Each row was made from one small tree. The marks that hang from a mark follow it in brackets, in alphabetical order. Every link used is in the known rows. Write each row's tree.
In the rows, 128 means zero.
Known rows:
demitu(pizav(dizalak fadag)): [ 85 126 135 125 143 140 136 122 121 120 132 119 127 146 157  97 120 141
 131 116 123 115 129 124 137 114 127 128 125 178 130 134 143 119 133 121
 114 126 106 119 117 121 115 126 123 133 122  96 136 146 123 128 130 126
 132 135 137 128 162 143  96 129 128 136 144 129 168 119 142 138 119 136
 112]
pizav(demitu disopos neten): [ 88 135 121 134 131 122 137 132 136 131 119 129 136 119 111 126 103 110
 140 133 133 152 138 125 121 137 111 132 125 106 122 117 119 129 125 136
 130 148 148 135 134 143 140 130 130 141 137 135 129 108 151 123 129 132
 127 130 136 134 117 162 137 128 128 108 119 133 114  94 133 130 143 128
 149]
gope(demitu(pizav(disopos neten))): [ 76 135 147 131 127 125 131 118 155 140 129  99  89 119 178 104 130 107
 145 130 146 145 132 130 120 173 105 144 120 168 135 131 125 127 129 138
 136 155 106 137 117 132 136 106 117 149 128 104 134 135 174 162 155 115
 100 132 155 136 134 144 113 118 126 128 125 136 134 122 128 125 141 132
 163]
gimov(dizalak(pizav(demitu fadag neten)) fizaf): [157 136  93 117 133 134 124 126 101 134 118 147 118 129 133 136 140 144
 115 139 170 139 131 113 133 114 168 121 137 183 135 120 135 115 121 132
 136 108 183 121 150 128 107 130 121 108 133 176 128 121 125 139 130 142
 173 145 114 131 116 127 136 127 130 124 119 119 115 108 133 109 119 113
 119]
fadag(luza pizav(demitu disopos dizalak)): [252 132 137 139 105 115 115 121 128 120 145 141 138 118  85 155 127 144
 131 135  98 108 105 121 126 119 131 122 125  76 128 118 118 127 125 109
 143 124  82 132 129 128 148 147 136 119 117 136 123 121 101  96 103 147
 131 125 120 121 164  95 152 141 123 139 119 129 137 135  87 125 121 129
 100]
gope(demitu(pizav(disopos))): [ 73 133 155 143 127 144 133 104 159 137 139 100  78 111 172  90 134 120
 153 138 133 121 119 141 123 168 104 136 120 203 137 141 130 122 128 132
 139 145  65 137 119 130 149 101 111 119 130  95 136 152 167 171 149 125
 106 134 159 133 157 137 108 114 131 135 132 137 136 151 127 120 134 133
 158]
gimov(dizalak(pizav)): [124 115 123 145 125 169 132 103 137 132 137 131  83  76 183 108 163 139
 121 121 155  93 142 156 139 129 130 109 134 161 130 170 139 125 132 124
 133 110  81 129 124 110 148 109 107  83 135 131 123 155 154 145 123 135
 148 138 124 123  99 130 120 102 146 131 128 125 125 208 121 109 120 125
 134]
gimov(dizalak(pizav(demitu disopos neten)) fizaf): [172 140  98 130 129 110 130 117 108 146 128 143  86  98 127 143 134 141
 125 139 175 138 123 118 128 124 153 117 138 144 135 115 122 129 116 130
 141 112 151 129 158 137 101 125 123 108 127 170 131 128 144 148 131 145
 159 133 127 120 103 128 165 122 129 122 114 121 104 109 130  99 125 113
 123]
pizav(demitu disopos dizalak fadag(luza) neten): [140 138 101 118 129  66 120 156 108 117 126 142 189 172  74 163  90 124
 130 122  90 168  99  87 121 114 131 136 119  92 128  83 113 130 125 120
 130 143 173 119 150 140 123 156 152 150 131 133 134 101  87 103 122 126
 134 127 121 130 137 130 144 163 117 124 117 125 105  26 138 138 122 121
 123]
demitu(pizav(dizalak)): [ 96 129 139 140 133 171 143 102 130 132 131 116 102 111 178  84 134 135
 138 117 131  99 137 141 137 132 127 128 121 161 135 144 136 119 132 119
 121 124  80 125  98 120 120 111 116 132 120  92 134 152 144 129 132 121
 128 127 145 127 156 155 102 114 132 131 145 133 172 149 131 132 123 138
 106]
rogel(neten rumob): [ 29 115 167 151 149 179 160 113 133 137 123  98 150 102 145  77 143  83
 133 142 120 117  85 175 140 112 112 170 121 142 125 160 108 108 149 150
  88 105 124 133 153 103 134 130 112 123 127 140 105 140 157 124 146 139
  86 117 143 134 101 141 104 108 136 125 133 127  91 183 149 144 157 156
 136]
gimov(dizalak(pizav(fadag)) fizaf): [145 119 112 128 130 154 128 113 108 137 127 137  99 110 146 124 157 162
 120 153 168 108 129 140 138 118 164 113 143 202 135 141 143 123 123 128
 128  98 128 126 141 123  96 111 111  88 129 157 130 153 130 159 131 136
 152 135 119 122 107 106 127 113 135 133 128 121 119 157 140 110 113 121
 123]
pizav(disopos dizalak fadag(luza) neten): [117 121 118 116 125  88 125 162 113 126 120 127 180 159  92 160 110 130
 120 129 100 157 119 103 121 135 130 139 121  86 127  98 118 145 130 126
 122 141 159 125 136 133  95 140 146 157 128 110 130 115  95 113 132 109
 111 113 122 125 110 123 141 145 118 124 123 126 100  68 147 140 120 131
 137]
dizalak(pizav): [ 97 124 142 135 124 185 129 103 153 129 125 124  95  96 160  94 161 129
 129 121 141  86 167 174 131 132 117 113 140 123 127 169 142 132 131 133
 130 112 104 131  95 117 150 107 115 109 131 123 121 143 154 145 122 122
 128 122 122 128 107 134 119  96 143 128 140 132 141 246 110 125 142 128
 127]
dizalak(pizav(neten)): [100 128 132 124 124 167 131 118 150 134 119 123 109 105 155 109 157 107
 118 114 154 107 183 161 128 141 121 121 136 109 123 161 135 136 131 141
 131 124 153 130  90 120 144 113 123 138 130 130 121 124 162 132 128 115
 123 120 119 131  88 147 123 104 140 121 136 130 141 216 112 126 147 126
 132]
gimov(dizalak(pizav) fizaf): [164 120 115 142 122 179 134  95 116 149 127 134  72  77 166 112 168 160
 125 157 174  95 132 152 136 136 154 117 139 185 138 151 140 124 123 126
 133  93 106 130 124 122 102  95 105  93 127 154 127 162 148 161 130 138
 148 130 126 122 102 120 137 100 140 128 129 124 116 190 123 101 120 124
 120]
demitu(pizav(disopos dizalak fadag neten)): [ 89 133 132 113 144  79 132 152 120 123 127 120 137 157 132 133 103 115
 123 109 130 161 130  99 129 120 124 130 128 130 127 103 125 134 127 132
 114 147 142 124 136 137 101 142 137 156 118 105 136 127 123 125 143 115
 120 125 140 122 136 149 119 144 120 127 137 128 141  63 157 142 122 136
 122]
fadag(luza pizav(demitu disopos)): [241 135 141 140 103 153 118 128 132 121 143 134 129 102  92 153 127 140
 137 142 109  90 128 135 124 129 125 125 128  88 124 135 123 127 121 118
 155 124  72 139 137 128 166 141 125 101 121 153 117 123 121  95 106 149
 125 127 114 126 170 101 141 128 126 138 109 132 135 170  95 122 128 136
 130]
gope(demitu(pizav(disopos fadag(luza)))): [109 135 139 131 124 126 121 129 141 125 139 103 120 138 151 111 126 139
 150 136 109 121 112 125 125 154 116 141 120 205 138 133 129 126 126 126
 148 146  79 132 133 127 135 113 117 119 125 108 138 148 140 159 145 125
 105 136 140 133 174 116 109 133 127 149 122 133 134 128 123 122 122 134
 164]
fadag(luza pizav): [213 121 146 138  99 202 122 118 133 127 135 119 122  89 136 130 164 143
 129 156 127  62 163 165 130 148 130 132 127 118 123 168 135 129 129 122
 146 112  68 140 100 112 143 113 114 110 123 140 113 141 130  95 111 129
 105 117 110 129 146 104 119 107 132 142 121 135 149 225  93 126 128 142
 133]
rogel(rumob): [ 58 117 150 148 137 196 154 109 138 141 113 105 135  91 128  75 138  94
 134 125 128 109 112 177 132 143 109 141 124 160 131 164 123 116 142 133
 106 113 108 132 116 112 142 103 104 109 145 132 112 137 165 129 136 146
 116 127 141 129 110 156 111 108 132 125 133 133 111 204 149 137 143 140
 146]
fadag(luza pizav(dizalak neten)): [225 122 136 123 101 158 119 129 127 134 124 131 148 110 127 150 162 130
 110 134 129 104 155 138 127 145 135 140 120  76 124 141 125 131 135 120
 133 120 123 132  87 116 122 127 132 148 119 130 114 121 110  84 115 112
 109 112 110 128 126 107 133 123 124 134 126 131 145 173  89 131 127 136
 115]
dizalak(pizav(fadag neten)): [ 89 126 125 107 135 147 123 141 144 119 118 127 132 140 140 120 146 114
 113 115 142 124 177 143 126 123 127 121 142 115 119 151 140 135 132 144
 127 124 177 125 109 120 131 127 131 138 135 136 125 119 141 128 128 107
 125 125 113 133 100 138 114 118 135 124 133 126 136 191 126 134 140 123
 137]

Write each row's tree:
[ 89 129 112 117 147  62 127 148 117 122 123 145 169 176  90 145  85 112
 126 118 108 189  99  89 121 108 124 132 121 100 124  87 119 126 127 129
 114 148 182 121 145 145 129 154 151 153 136 122 135 101  99 121 130 123
 141 137 136 134 124 144 138 158 118 114 127 125 113  18 150 141 131 116
 123] => pizav(demitu disopos dizalak fadag neten)
[ 78 115 131 134 130  99 139 127 133 143 117 127 127 126 124 130 122 105
 126 128 129 163 118 123 119 148 110 133 121  76 126 112 116 141 132 135
 108 140 146 133 116 139 112 119 140 164 134 100 128 121 129 135 138 111
 111 115 146 127  83 141 146 127 127 111 136 132 111  91 144 137 135 125
 133] => pizav(disopos dizalak neten)
[207 127 139 127 103 136 118 146 132 128 131 120 132  97 103 165 146 122
 121 144 133 105 163 139 121 154 126 135 129  65 118 140 119 142 126 130
 145 133 106 144 119 128 123 131 129 134 118 147 115 122 132  94 121 125
  94 109 112 121 119 106 144 114 124 132 109 133 126 174 107 127 132 140
 149] => fadag(luza pizav(disopos neten))
[103 136 138 131 125 170 120 120 142 124 135  99 122 138 175  96 138 142
 150 138 119 103 119 136 128 155 129 147 116 228 140 148 141 116 130 126
 145 136  91 129 114 115 147 105 111 120 129 104 135 149 143 150 139 123
 110 136 134 141 182 127  88 126 131 147 126 133 149 157 119 125 124 132
 156] => gope(demitu(pizav(fadag(luza))))
[167 117 149 126 120  99 127 128 136 132 127 131 115 121 113 149 138 108
 110 129 142 147 142 125 124 142 115 126 132  56 120 124 118 136 132 136
 118 133 133 138 117 136 118 140 141 155 122 120 119 123 127 115 127 114
 109 120 134 124 100 104 143 124 122 123 131 131 135 129 120 133 132 131
 117] => fadag(pizav(disopos dizalak neten))
[244 137 124 129 106 101 113 136 121 123 136 142 148 123  85 174 126 122
 123 128 115 130 129 111 121 129 131 133 122  53 124 109 112 132 125 115
 146 134 126 133 129 130 142 155 143 144 117 148 121 107 107  85 110 138
 127 122 117 125 147 106 160 144 117 132 114 128 136 103  88 126 125 127
 106] => fadag(luza pizav(demitu disopos dizalak neten))
[187 129 138 126 124  92 123 127 132 127 132 145 126 131 101 155 121 110
 118 123 134 155 119 111 121 125 120 123 127  64 121 111 116 126 129 124
 126 139 139 133 132 139 140 152 145 150 124 139 122 105 122 102 119 132
 133 131 131 128 130 114 147 141 118 120 128 128 135  91 109 130 133 123
 106] => fadag(pizav(demitu disopos dizalak neten))
[161 148 109 112 126  96 109 160 132 106 130 134 156 150  85 158 113 112
 126 113 107 130 139 117 122 107 132 119 134  81 121 115 122 138 121 134
 152 134 168 123 145 129 146 155 140 130 128 155 127 105 121 113 115 135
 140 130 105 127 131 131 145 141 126 131 113 123 113 132 118 126 132 122
 133] => dizalak(pizav(demitu disopos fadag(luza) neten))
[117 139 119 114 132  83 124 159 110 117 132 117 157 153 122 147 107 124
 128 110 112 139 132 102 128 125 137 135 123 112 129 103 121 139 125 126
 131 144 133 122 138 129 103 145 137 155 116 110 135 131 113 112 137 120
 114 118 128 119 146 135 127 147 118 136 125 126 142  70 144 140 115 138
 128] => demitu(pizav(disopos dizalak fadag(luza) neten))
[ 76 129 127 132 141 115 132 137 132 118 129 132 145 154  94 125  89 132
 144 135 104 142 105 116 128 111 118 120 130 146 123 117 131 122 123 130
 124 139 126 128 158 139 156 138 130 112 140 132 134 120 123 132 126 140
 140 140 132 135 154 141 115 138 129 122 123 130 113  86 149 135 131 126
 143] => pizav(demitu disopos fadag)
[243 135 122 126 106 155 116 124 122 123 130 142 155 118 114 152 139 128
 119 126 120 114 141 123 124 126 140 138 117  74 125 128 122 121 132 113
 143 124 134 128 102 119 148 143 137 145 122 147 118 107 104  79 107 132
 133 126 107 134 151 113 139 137 120 132 120 128 151 132  81 127 128 128
  99] => fadag(luza pizav(demitu dizalak neten))
[ 70 136 125 114 145 156 134 142 127 121 119 110 139 139 163 108 122 116
 128 118 148 124 168 125 132 129 128 137 124 165 123 145 140 125 131 141
 125 140 143 125 124 122 120 127 120 144 127 123 130 134 153 117 141 112
 116 132 128 135 149 168  86 123 126 127 131 131 160 126 150 140 131 141
 145] => demitu(pizav(fadag neten))
[ 97 134 130 130 135 151 140 118 127 135 124 114 117 119 178  99 131 112
 127 111 147 124 150 130 130 136 126 136 120 136 130 134 132 125 133 130
 119 135 132 125  94 121 109 118 125 158 122 104 132 137 151 119 138 109
 121 122 139 128 129 171 107 120 127 123 143 132 171 117 133 134 129 136
 116] => demitu(pizav(dizalak neten))
[145 129 119 144 126 111 131 112 132 125 144 140  84  90 149 128 136 133
 131 120 140 117 117 134 134 109 126 102 135 138 129 139 129 127 124 121
 140 119  78 128 161 126 156 130 116  79 132 146 127 145 146 146 119 155
 163 148 128 119 117 122 141 124 139 130 119 123 109 150 120 106 120 120
 133] => gimov(dizalak(pizav(demitu disopos)))
[ 76 108 138 131 138  93 132 133 125 128 126 131 138 159 109 128 109 138
 128 132 103 152 100 119 127 124 118 123 128 129 126 112 130 134 129 125
 104 134 122 126 138 138 114 130 138 132 134  96 134 133 101 147 134 121
 120 125 142 125 117 119 126 138 127 123 139 128 109  86 163 141 122 126
 132] => pizav(disopos dizalak fadag)
[124 115 128 132 126  98 125 145 114 125 133 128 160 150  93 143 112 149
 131 134  83 129  96 115 126 128 127 134 123 106 129 110 125 139 126 118
 118 128 110 125 138 132 108 129 138 131 127 100 133 133  88 128 126 126
 113 115 128 121 132 107 139 143 124 133 129 128 105  96 144 140 117 132
 130] => pizav(disopos dizalak fadag(luza))
[ 65 129 134 117 137 122 126 121 142 134 124 113 126 165 175 100 132 117
 132 118 133 157 117 113 125 156 123 150 115 204 136 125 133 115 135 130
 122 148 148 124 101 126 137 114 129 156 131  91 137 131 135 153 151 110
 118 139 146 144 149 136 100 138 122 133 142 130 152  92 125 134 129 122
 131] => gope(demitu(pizav(dizalak fadag neten)))
[193 124 146 139 121 108 125 109 137 127 139 145 108 124 103 137 125 132
 130 129 115 135 111 124 126 115 119 116 129  84 122 118 124 119 128 118
 127 129  97 134 132 135 160 148 136 123 124 126 125 126 116 116 112 145
 138 135 136 124 152 103 144 136 122 127 130 129 138 119 103 128 128 126
  99] => fadag(pizav(demitu disopos dizalak))
[105 132 119 135 133  86 136 123 128 134 121 139 137 139 109 132 100 113
 134 122 123 175 111 107 120 126 114 133 119  92 128  97 114 128 128 127
 119 146 154 127 124 143 128 138 145 154 132 119 132 107 125 124 130 127
 134 128 142 132 118 155 148 141 122 108 131 130 119  50 137 133 136 117
 120] => pizav(demitu disopos dizalak neten)
[159 147 106 109 126 148 113 147 131 110 125 136 162 145 115 140 131 121
 124 111 118 114 166 128 128 108 143 126 130 115 123 137 133 129 127 129
 150 124 179 119 121 120 154 141 133 124 130 156 125 107 121 107 113 122
 148 132  97 135 139 136 126 136 131 133 119 123 140 163 104 126 134 118
 123] => dizalak(pizav(demitu fadag(luza) neten))
[ 95 124 125 131 143  80 129 129 121 122 129 143 153 172  89 127  87 137
 138 124  95 163  74 103 127 102 121 121 124 129 128  97 127 121 126 118
 111 136 131 121 152 141 138 144 144 123 135 112 138 118  98 135 123 139
 146 140 139 131 146 128 132 153 123 123 136 126 112  46 149 138 122 121
 117] => pizav(demitu disopos dizalak fadag)
[ 96 126 139 126 143  94 132 134 122 120 136 119 122 151 135 119 107 134
 135 117 112 136 119 114 131 116 123 123 127 141 129 113 132 130 125 122
 115 136 101 124 143 133 112 137 129 131 119  94 140 141 123 139 135 125
 123 128 144 121 155 136 113 137 121 133 139 127 149  79 153 140 116 138
 120] => demitu(pizav(disopos dizalak fadag))
[ 60 113 117 118 139 125 131 137 121 131 112 130 168 163 133 120 124 117
 112 123 126 157 132 117 126 134 130 142 122 126 125 125 134 128 138 132
  99 132 184 122 108 127 108 129 139 163 138 104 130 117 105 124 136 107
 122 124 128 137 103 143 108 133 125 117 144 128 132  86 152 146 133 125
 125] => pizav(dizalak fadag neten)
[124 142 124 123 128 114 125 129 146 121 126 135 115 118 114 132 122 103
 132 112 136 136 151 134 124 118 114 113 135  78 123 129 124 135 124 140
 142 134 153 129 134 136 156 138 136 133 131 146 126 111 154 135 122 132
 141 128 123 128 109 143 147 123 133 117 124 128 126 155 112 122 144 119
 130] => dizalak(pizav(demitu disopos neten))
[145 121 114 128 132 109 127 125 105 138 132 138  89 116 127 146 139 161
 122 147 160 129 116 126 134 119 155 108 145 177 133 123 135 134 115 131
 128 103 122 127 166 134  87 117 117  89 125 154 134 149 129 165 135 146
 148 133 126 114 101  97 148 119 133 132 122 119  94 134 149 107 114 121
 132] => gimov(dizalak(pizav(disopos fadag)) fizaf)
[176 132 104 128 135 101 124 121 106 133 132 148  99 124 111 144 126 162
 130 143 149 133  96 116 133 101 159 106 145 175 136 112 132 123 115 126
 138 105 134 125 181 136 106 131 121  85 128 166 135 137 125 157 127 158
 167 144 125 120 128 110 151 132 130 131 119 119 105  99 137 103 115 114
 116] => gimov(dizalak(pizav(demitu disopos fadag)) fizaf)
[138 127 128 121 118 177 116 133 136 115 130 127 137 127 129 123 147 143
 125 120 111  80 157 154 133 118 135 120 134 133 127 158 142 135 127 129
 139 112 119 123 114 113 143 119 121 104 127 136 124 132 123 126 115 126
 126 121 103 125 131 115 116 119 137 141 131 126 138 220 111 130 129 130
 134] => dizalak(pizav(fadag(luza)))
[142 129 107 134 126 144 123 126 112 118 131 141 181 160 104 121 109 154
 136 131  84 120  90 114 131 107 145 136 115 143 133 119 134 115 129 109
 128 125 124 115 118 122 143 135 134 120 136 121 134 120  82 113 110 136
 146 135 116 139 171 125 116 147 127 132 129 126 136  88 126 138 119 122
 108] => pizav(demitu dizalak fadag(luza))
[101 122 141 121 134 113 122 137 146 114 131 127 109 136 113 128 131 128
 126 117 118 119 137 145 129 114 114 105 144 115 123 141 138 142 125 137
 128 121 120 129 141 131 141 125 129 110 129 127 128 135 133 151 128 124
 127 126 121 121 115 114 127 122 137 130 135 127 118 191 137 131 134 128
 141] => dizalak(pizav(disopos fadag))
[158 127 106 130 124 164 133 109 110 151 119 133  84  84 163 126 165 142
 117 149 192 114 153 142 132 142 161 123 137 164 135 144 133 129 125 133
 130 103 149 130 122 126  88 100 111 109 130 164 124 140 151 149 137 128
 141 127 119 122  83 129 146 103 137 120 124 124 114 156 126 105 123 121
 125] => gimov(dizalak(pizav(neten)) fizaf)
[ 62 113 126 118 138  71 131 151 121 131 116 132 158 167 104 145 104 112
 118 125 119 181 113 102 121 131 118 135 127  98 122 102 121 139 132 136
 104 141 171 126 136 141 107 138 148 165 134 105 132 117 109 131 140 109
 114 119 137 129  95 132 132 143 123 116 135 127 109  51 162 145 129 126
 137] => pizav(disopos dizalak fadag neten)
